Each row was made from one small tree. Brackets hold a mark, then the marks that hang from it, in alphabetical order. Every link used is in the known rows. Write each row's tree.
Known rows:
{Q R}: [-1.33 1.78 -0.20 -3.30 -2.50 -0.48 4.04 -0.92 -1.29 -0.37 1.20 1.26 0.27 4.10 1.78 2.75 0.08 -3.86 -2.70 -1.85 0.37 -1.55 -3.89 1.33 2.01 -1.58 4.03 -0.40 2.25 2.41 -0.68 1.13]
{R {N {Q E}}}: [-1.43 2.20 0.09 -1.00 -1.32 0.36 1.14 -2.42 -3.75 -0.33 1.62 1.32 -2.94 3.80 5.18 4.54 0.13 -1.36 -2.53 -0.92 -2.09 -0.85 -3.79 1.07 0.58 -1.17 4.95 1.73 -1.04 2.48 0.25 -0.50]
{Q E {R N}}: [-1.74 3.54 0.27 -2.83 -3.46 -0.21 1.97 -1.54 -3.92 -0.07 0.41 1.34 -2.44 4.98 2.74 3.67 -0.79 -2.29 -3.61 -1.67 -1.52 -0.92 -3.37 1.95 1.01 -2.12 2.64 1.40 0.15 2.50 -0.82 0.19]
{P {R {N E}}}: [-1.08 1.22 0.60 -2.83 0.70 1.81 3.36 -1.21 -3.45 0.46 3.13 1.72 -2.26 2.51 4.80 4.83 0.26 -1.08 -2.37 -2.88 1.11 -1.42 -3.81 1.76 2.28 -0.70 6.13 0.36 0.80 3.14 0.64 0.49]
{Q {N F}}: [-0.35 -0.36 0.57 -1.68 -0.96 -0.46 3.79 -1.42 -2.01 -1.02 0.94 1.40 0.28 4.81 6.16 3.61 0.19 -2.24 -1.70 -1.99 -0.83 -1.90 -2.85 1.01 1.07 -1.25 4.27 -0.22 0.74 3.19 0.64 0.59]
{R {N {E Q} F}}: [0.46 1.25 0.38 -0.62 -0.09 0.57 0.30 -2.53 -3.42 -0.86 1.50 2.47 -2.30 5.64 5.29 3.59 1.08 -1.82 -1.71 -2.75 0.16 -1.25 -3.68 2.25 1.01 -0.50 1.98 -1.36 -1.13 2.40 1.48 0.01]
{N E F R}: [1.28 -1.57 0.24 -1.15 0.76 -0.57 -1.28 -2.60 1.44 -1.25 2.21 2.26 -0.81 1.93 2.81 2.71 0.99 -2.55 0.76 -4.58 0.67 -2.17 -4.27 0.42 2.97 -0.09 5.73 -1.36 0.43 4.66 2.79 -0.16]
{P R}: [-2.45 0.67 0.94 -2.54 -1.06 1.39 4.37 -0.63 -1.46 0.39 2.56 1.03 -0.35 1.53 4.63 4.21 0.62 -1.51 -2.19 -2.64 1.08 -1.83 -4.07 1.75 2.88 -0.87 6.73 0.93 2.63 3.90 -0.06 1.33]
{R {N {E Q}}}: [-0.41 2.03 0.24 -0.69 -0.52 0.55 1.45 -2.55 -3.81 -0.33 1.75 2.45 -2.03 4.13 5.89 3.96 1.22 -2.03 -2.79 -2.59 0.43 -1.17 -3.88 2.94 0.57 -0.95 2.51 -0.50 -0.19 1.49 0.39 0.07]
{E {Q {R N}}}: [-1.67 2.74 0.85 -1.77 -2.95 0.23 4.81 -1.49 -3.45 -0.11 0.32 1.70 -1.04 4.43 4.33 2.39 0.78 -3.36 -3.58 -2.01 -0.32 -1.03 -2.95 3.21 1.29 -1.62 0.43 -0.36 0.69 0.85 -0.42 1.44]
{R {N E {Q P}}}: [0.35 0.60 0.00 -2.24 2.73 0.43 0.38 -2.43 -2.89 0.46 2.52 2.26 -2.25 3.73 2.65 4.30 -0.21 -2.80 -1.85 -0.95 -0.76 -1.46 -1.79 1.88 0.39 -1.35 4.81 -0.86 -0.45 1.02 0.92 -0.43]
{Q E {N F} P R}: [-0.70 0.06 1.41 -4.28 -1.31 -0.77 1.72 -0.14 -2.01 0.49 -0.55 1.48 0.13 5.40 0.94 2.64 -2.10 -3.54 -2.49 -0.84 -2.82 -2.53 1.46 2.83 0.95 -3.33 1.06 -0.20 1.23 1.14 -0.23 0.78]
{R {N F {Q E}}}: [-0.44 1.75 0.44 -0.95 -0.93 0.42 0.06 -2.51 -3.34 -0.68 1.63 1.33 -3.06 5.51 4.37 4.40 -0.02 -1.19 -1.40 -0.85 -2.39 -0.84 -3.67 0.52 1.14 -0.76 4.54 0.88 -1.89 3.14 1.34 -0.52]
{P {N E F Q} R}: [-1.32 -2.06 1.27 -2.42 2.05 1.20 4.11 -0.37 0.83 0.55 4.42 1.91 -2.00 2.83 4.47 2.87 -0.19 -1.06 0.50 -1.80 0.10 -2.44 -2.17 0.35 3.95 -0.41 5.74 -1.09 1.65 2.68 2.73 0.55]
{Q E P}: [-2.06 0.69 1.22 -2.06 -2.01 -0.52 -1.13 -1.50 -1.73 0.75 0.40 1.57 -0.17 2.55 2.76 3.78 -0.33 -2.38 -2.82 -1.58 -1.25 -1.85 -1.58 3.40 0.29 -2.35 3.59 1.87 2.32 2.60 -1.36 0.11]
{Q N}: [-1.23 0.14 0.20 -1.78 -1.38 -0.18 5.16 -1.33 -2.28 -0.53 1.08 1.52 0.58 3.13 6.72 3.80 0.22 -2.31 -2.81 -1.97 -0.50 -1.84 -2.89 1.63 0.79 -1.67 4.65 0.54 1.64 2.28 -0.48 0.72]
{R {N F}}: [-0.51 1.85 -0.16 -1.50 -0.55 0.36 2.08 -2.60 -4.37 -0.78 1.78 1.32 -2.04 5.59 4.78 4.71 0.33 -2.16 -2.15 -2.39 -0.45 -0.91 -4.43 0.93 0.66 -0.27 4.05 0.14 -0.99 4.27 1.13 0.03]
{N F}: [-0.59 0.24 0.13 -1.32 -1.28 -0.25 1.00 -1.81 -1.15 -1.07 1.42 1.26 0.09 5.03 4.22 3.38 0.83 -2.39 -1.05 -2.46 0.07 -1.54 -4.55 0.72 1.87 -0.45 4.84 -0.46 1.23 4.65 0.74 0.28]
{E {Q {P {N F} R}}}: [-3.21 -0.31 2.28 -2.02 -0.61 1.02 4.73 -0.59 -1.40 1.30 1.75 1.48 -0.10 2.28 4.52 2.24 0.38 -2.67 -1.94 -2.36 -0.41 -2.51 -0.20 4.17 1.72 -1.34 0.84 -0.48 2.78 1.47 0.56 1.99]

Write each row's tree:
[-2.51 1.54 1.68 -3.31 -0.48 1.20 0.77 -0.72 -3.60 1.44 1.40 1.24 -1.97 1.92 2.74 4.86 -1.15 -1.30 -3.24 -2.07 -1.31 -1.86 -0.70 3.72 0.77 -2.17 4.11 2.42 1.40 2.71 -0.75 0.58] => {Q E {P {R N}}}
[-2.37 -0.09 0.79 -1.80 -1.68 -0.72 3.39 -0.91 -0.43 0.11 2.17 1.42 -1.70 4.84 3.53 2.01 -0.69 -2.28 -0.60 -0.64 -1.95 -1.88 -2.13 0.22 2.69 -1.21 2.95 -0.17 1.21 2.66 1.35 0.35] => {P {N F {Q E R}}}
[0.73 1.15 -0.44 -1.40 0.92 0.27 -0.04 -2.65 -3.57 -0.73 2.32 2.19 -2.21 5.77 4.24 4.28 0.58 -1.94 -1.39 -2.75 0.16 -1.06 -4.35 1.14 1.11 -0.25 4.19 -1.13 -1.24 3.47 1.58 -0.62] => {R {N E F}}
[0.39 -2.11 1.44 -4.06 3.12 0.99 2.46 -0.15 -1.21 0.78 1.91 2.15 0.25 3.27 2.85 3.84 -1.13 -2.34 -1.06 -2.16 -0.30 -3.22 0.95 2.62 1.66 -2.03 4.37 -1.58 1.77 1.42 1.23 0.71] => {Q {N E F} {P R}}
[-1.11 -1.12 1.80 -1.38 -0.67 -0.07 3.48 -1.60 -0.95 0.01 0.02 1.52 0.61 1.71 4.78 1.94 0.54 -3.39 -1.69 -3.05 -1.55 -2.59 0.11 3.89 0.80 -2.12 0.83 -0.36 1.05 1.35 0.92 1.73] => {E {Q {N F R} P}}
[-3.29 -0.38 1.52 -1.00 -1.19 -0.03 4.32 -1.61 -0.86 1.08 1.13 1.59 -0.11 0.35 4.78 1.82 0.53 -3.63 -2.46 -3.11 -0.63 -2.45 -0.71 4.28 0.88 -1.63 0.69 0.26 2.81 1.68 0.20 1.69] => {E {Q {P {N R}}}}
[1.28 -1.30 0.69 -4.66 2.07 -0.66 2.47 -0.43 -1.22 0.23 0.66 2.20 0.81 5.69 0.00 2.41 -1.67 -4.64 -1.53 -1.55 -0.87 -2.84 1.37 2.39 1.22 -2.76 1.96 -2.91 1.40 0.16 0.95 0.58] => {Q {N E F} P R}
[-2.41 0.44 1.97 -1.98 -1.17 1.19 3.38 -0.67 -1.66 1.02 0.92 1.69 0.22 1.47 4.15 2.69 0.91 -2.85 -2.69 -2.15 0.16 -2.12 -0.97 4.54 1.65 -1.73 2.00 0.02 2.91 1.10 -0.51 2.02] => {E {Q {P R}}}
[-2.31 -0.24 0.99 -0.49 -1.21 -0.21 4.04 -1.61 -0.61 0.43 2.50 2.43 -0.67 2.71 6.51 2.20 1.18 -2.26 -1.92 -2.59 0.70 -2.13 -3.12 2.64 1.58 -0.77 1.88 -0.62 2.75 1.77 0.43 0.65] => {P {N {E Q}}}
[-1.79 2.02 1.06 -2.76 -1.34 0.33 3.85 -1.12 -3.54 0.89 0.10 1.54 -0.66 4.06 2.16 2.44 0.13 -4.53 -3.70 -1.76 -0.87 -1.73 -0.54 4.32 0.61 -2.19 -0.50 -0.84 1.39 0.10 -0.47 1.65] => {E {Q P {R N}}}
[-2.02 0.91 0.91 -3.64 1.42 1.28 3.72 -1.10 -3.53 1.48 2.25 0.98 -1.13 2.04 2.39 4.73 -0.92 -2.83 -3.02 -2.25 -0.13 -2.04 -1.11 3.09 0.86 -1.50 4.84 0.66 1.86 2.59 0.01 1.15] => {Q {P {R N}}}
[-0.95 0.27 1.13 -1.03 -2.89 -0.57 1.03 -1.15 -2.10 -0.87 0.06 1.64 -0.43 4.80 6.65 3.62 -0.16 -0.61 -1.88 -1.81 -1.90 -1.71 -2.70 1.44 1.07 -1.84 3.43 1.42 0.45 3.35 0.07 0.13] => {Q E {N F}}
[1.81 -0.78 0.06 -2.51 1.30 -0.47 -0.76 -1.24 1.24 -1.00 2.10 2.59 -0.83 6.18 0.55 2.11 0.29 -3.09 0.71 -0.52 -0.37 -1.92 -3.05 -0.47 3.41 -1.09 4.97 -2.93 0.32 1.06 1.85 -0.25] => {N E F {Q R}}
[0.15 0.21 0.20 -2.57 -0.59 -0.54 1.83 -1.15 0.12 -0.74 1.39 1.37 -0.59 5.87 1.30 2.34 -0.11 -3.52 -0.18 -0.36 -1.31 -1.72 -3.20 -0.44 3.04 -1.11 4.77 -1.51 0.34 2.14 1.36 0.45] => {N F {Q R}}
[-1.18 2.47 0.68 -1.57 -2.80 0.33 3.91 -1.46 -3.14 -0.40 0.25 1.69 -1.07 5.58 3.97 2.36 0.78 -3.34 -2.86 -2.19 -0.69 -1.35 -2.96 2.96 1.54 -1.36 0.17 -0.83 0.11 1.45 0.15 1.47] => {E {Q {R {N F}}}}
[0.34 -0.71 0.51 -4.71 1.61 -0.59 3.53 -0.26 -1.60 0.78 0.82 2.22 0.82 4.15 0.54 2.59 -1.70 -4.56 -2.65 -1.46 -0.42 -2.86 1.19 3.04 0.81 -3.09 2.53 -2.00 2.42 -0.63 -0.36 0.87] => {Q {N E} P R}
[-1.92 -1.68 1.52 -3.67 2.70 0.83 3.09 -0.45 -0.57 1.75 3.41 1.83 -0.65 2.41 2.12 3.42 -0.95 -2.78 -0.97 -2.50 0.50 -3.08 0.02 2.54 2.17 -1.08 4.02 -0.96 2.93 2.66 1.45 0.89] => {Q {P {N E F} R}}
[-1.43 -0.21 0.81 -0.61 -2.03 -0.59 0.30 -2.40 1.13 -0.41 1.43 1.32 -1.65 -0.65 4.10 2.89 0.39 -1.82 -0.57 -2.35 -1.90 -1.62 -3.60 0.57 2.25 -1.35 6.54 2.35 0.52 3.32 1.13 0.01] => {N {Q E} R}
[-0.38 -0.25 1.12 -1.09 0.01 0.04 -0.36 -1.77 -0.57 0.15 0.99 3.05 0.29 2.99 3.83 2.53 1.42 -3.01 -2.11 -2.18 0.93 -2.23 -1.99 3.99 1.11 -1.52 2.18 -1.60 2.41 0.46 -0.23 0.34] => {N {E {Q P}}}
[-1.22 0.76 0.95 -3.39 -0.90 -0.46 0.54 -0.76 -0.38 0.55 0.67 1.47 -0.63 3.37 0.23 2.68 -1.05 -3.55 -1.99 0.31 -2.31 -1.93 -0.62 1.96 1.49 -2.77 4.01 0.50 1.66 0.47 -0.51 0.22] => {N {Q E P R}}
[-2.40 1.14 1.85 -2.03 -0.70 1.51 3.82 -1.09 -3.13 1.24 1.22 1.56 -0.67 2.14 4.32 3.30 0.62 -2.78 -3.13 -2.20 -0.16 -2.03 -0.96 4.74 0.94 -1.61 1.65 0.31 1.69 1.04 -0.24 1.81] => {E {Q {P {R N}}}}
[-0.46 -1.04 0.90 -0.58 -1.36 -0.61 -1.27 -2.37 1.61 -1.06 1.42 1.23 -1.91 1.36 3.24 2.61 0.44 -1.59 0.67 -2.52 -2.53 -1.79 -3.57 -0.27 2.89 -0.96 5.93 1.12 -0.57 4.33 2.29 0.01] => {N F {Q E} R}
[-1.25 1.72 0.40 -1.79 -0.09 0.43 0.66 -2.25 -3.83 0.60 1.37 1.35 -2.61 3.56 3.44 4.46 -0.66 -2.25 -2.69 -0.59 -2.41 -1.24 -1.82 2.11 -0.15 -1.82 4.20 1.57 -0.49 1.67 0.17 -0.52] => {R {N {Q E P}}}
[-1.81 0.00 1.36 -0.24 -2.49 -0.08 5.20 -1.72 -1.26 -0.36 0.33 1.57 0.11 0.79 7.37 2.27 1.42 -2.50 -2.49 -3.32 -0.76 -1.89 -2.35 3.36 1.23 -1.68 1.99 0.52 1.19 1.52 0.32 1.67] => {E {Q {N R}}}
[-1.19 0.22 1.49 -0.28 -2.60 0.17 4.00 -1.43 -1.93 -1.01 0.08 1.91 0.38 4.33 7.47 2.58 1.36 -2.22 -2.09 -2.29 -0.77 -2.04 -2.47 2.95 1.20 -1.25 1.07 -0.55 0.90 1.49 0.22 1.42] => {E {Q {N F}}}
[1.64 -3.19 0.74 -1.90 3.54 -0.53 -2.32 -2.19 2.42 -0.34 2.37 2.26 -1.04 1.21 0.28 2.34 -0.03 -3.71 1.63 -2.71 -1.00 -2.64 -1.28 0.77 2.57 -1.02 5.97 -1.92 0.05 2.48 3.43 -0.31] => {N E F {Q P} R}
[-3.33 -0.46 2.12 -3.03 -0.40 0.66 2.00 -0.21 -1.41 1.83 2.06 1.38 -1.10 2.12 3.08 3.42 -1.42 -1.37 -1.74 -1.93 -1.41 -2.69 -0.01 3.05 1.70 -1.80 3.12 1.49 2.63 3.63 0.39 0.78] => {Q E {P {N F} R}}
[-1.57 -0.37 0.36 -4.48 1.11 -0.89 3.97 -0.39 -0.87 1.61 1.95 1.92 -0.10 3.54 -0.37 2.15 -1.54 -5.03 -2.45 -1.60 -0.13 -2.61 0.27 2.83 1.32 -2.38 1.95 -1.79 3.39 0.88 0.09 0.90] => {Q {P {N E}} R}
[-1.25 1.44 0.51 -2.24 -2.60 -0.52 1.07 -1.00 -0.23 -0.30 0.83 1.61 -1.11 3.74 2.46 2.67 -0.25 -2.48 -1.83 -0.03 -1.68 -1.53 -3.19 0.62 2.28 -2.20 4.73 0.65 1.05 1.15 -0.39 0.12] => {N {Q E R}}
[-0.97 0.70 1.21 -1.76 -2.69 -0.18 5.20 -0.63 -1.74 -0.53 -0.38 1.76 0.49 5.34 5.04 1.72 0.61 -3.20 -2.40 -1.66 -1.08 -2.09 -1.67 2.79 1.94 -2.05 0.06 -1.33 0.97 0.47 0.12 1.82] => {E {Q {N F} R}}
[-0.97 -0.86 0.54 -4.47 1.57 -0.76 3.12 -0.52 -0.56 1.26 2.00 1.86 -0.18 4.73 -0.62 2.02 -1.67 -4.71 -1.45 -1.71 -0.37 -2.76 0.41 2.22 1.69 -1.82 1.62 -2.45 2.65 1.43 0.92 0.83] => {Q {P {N E F}} R}
[0.59 1.75 -0.34 -3.32 -0.20 -0.10 2.16 -1.58 -3.02 -0.56 1.67 1.94 -1.76 6.47 1.48 3.32 -0.31 -3.55 -1.88 -2.02 0.11 -1.30 -3.44 0.89 1.95 -1.15 3.12 -1.72 -0.26 2.40 0.99 0.26] => {Q {R {N E F}}}
[0.38 0.83 0.57 -1.37 1.08 0.62 -0.05 -2.29 -3.50 -0.21 1.33 2.41 -1.82 5.52 3.74 3.59 0.96 -2.48 -1.67 -2.56 -0.13 -1.52 -2.30 2.87 0.36 -0.69 1.68 -1.50 -0.81 1.82 1.29 -0.02] => {R {N {E {Q P}} F}}
[-0.35 -2.06 0.91 -2.70 1.35 -0.59 3.27 -1.62 -0.92 0.13 0.90 1.05 0.50 1.38 2.93 3.12 -0.87 -3.89 -1.12 -3.41 -1.67 -2.85 0.46 2.27 0.71 -2.02 3.68 -0.18 1.04 3.13 1.70 1.08] => {Q {N F R} P}
[-1.78 2.78 0.82 -4.13 -1.33 -0.15 1.13 -1.09 -4.00 1.18 0.15 1.32 -1.70 4.49 0.00 3.62 -1.70 -3.62 -3.78 -1.13 -2.13 -1.52 -0.23 3.35 0.27 -2.95 1.60 0.94 0.95 1.59 -0.88 0.40] => {Q E P {R N}}
[-1.46 1.61 0.85 -2.94 -3.74 -0.83 3.75 -0.44 -2.22 -0.20 -0.30 1.57 -0.35 4.35 4.12 2.89 -0.90 -2.05 -3.44 -1.16 -1.84 -1.78 -1.79 1.87 1.38 -2.97 2.53 1.11 1.33 1.39 -1.16 0.73] => {Q E N R}
[-0.61 0.99 0.96 -2.81 -3.15 -0.77 2.50 -0.38 -2.07 -0.72 -0.53 1.58 -0.36 5.87 3.80 2.60 -0.87 -2.09 -2.23 -1.37 -2.14 -1.86 -1.70 1.25 1.81 -2.55 2.07 0.23 0.40 2.00 -0.03 0.64] => {Q E {N F} R}
[-2.81 -0.69 1.26 -2.67 0.75 1.00 5.51 -0.47 -0.65 1.20 4.18 1.80 -1.48 1.34 5.36 3.55 0.03 -1.04 -1.40 -2.87 1.68 -2.49 -2.88 1.73 3.06 -0.76 5.38 -0.07 3.25 2.90 0.93 0.97] => {P {N E} R}
[0.23 -0.50 0.42 -3.64 1.28 -0.35 1.04 -0.91 -0.03 -0.10 1.33 1.18 -0.07 5.41 -0.90 2.35 -0.87 -4.52 -0.41 -0.04 -1.89 -2.34 -0.64 0.82 2.24 -1.92 4.11 -1.93 0.91 1.33 1.42 0.66] => {N F {Q P R}}
[-1.84 -1.67 0.54 -2.55 1.80 -0.58 2.75 -1.70 -0.07 1.35 2.61 1.81 -0.39 0.16 2.35 2.82 -0.63 -3.78 -1.46 -3.39 -0.15 -2.82 -0.52 2.81 1.02 -1.50 3.68 -0.22 2.86 2.65 1.14 0.58] => {Q {P {N E R}}}
[0.53 1.04 0.12 -4.56 2.00 -0.11 1.25 -1.17 -3.29 0.66 1.25 1.90 -1.13 6.00 -1.31 3.33 -1.37 -4.71 -2.11 -1.68 -0.66 -1.87 -0.41 2.42 0.76 -1.92 2.12 -2.26 0.42 1.39 0.93 0.28] => {Q P {R {N E F}}}
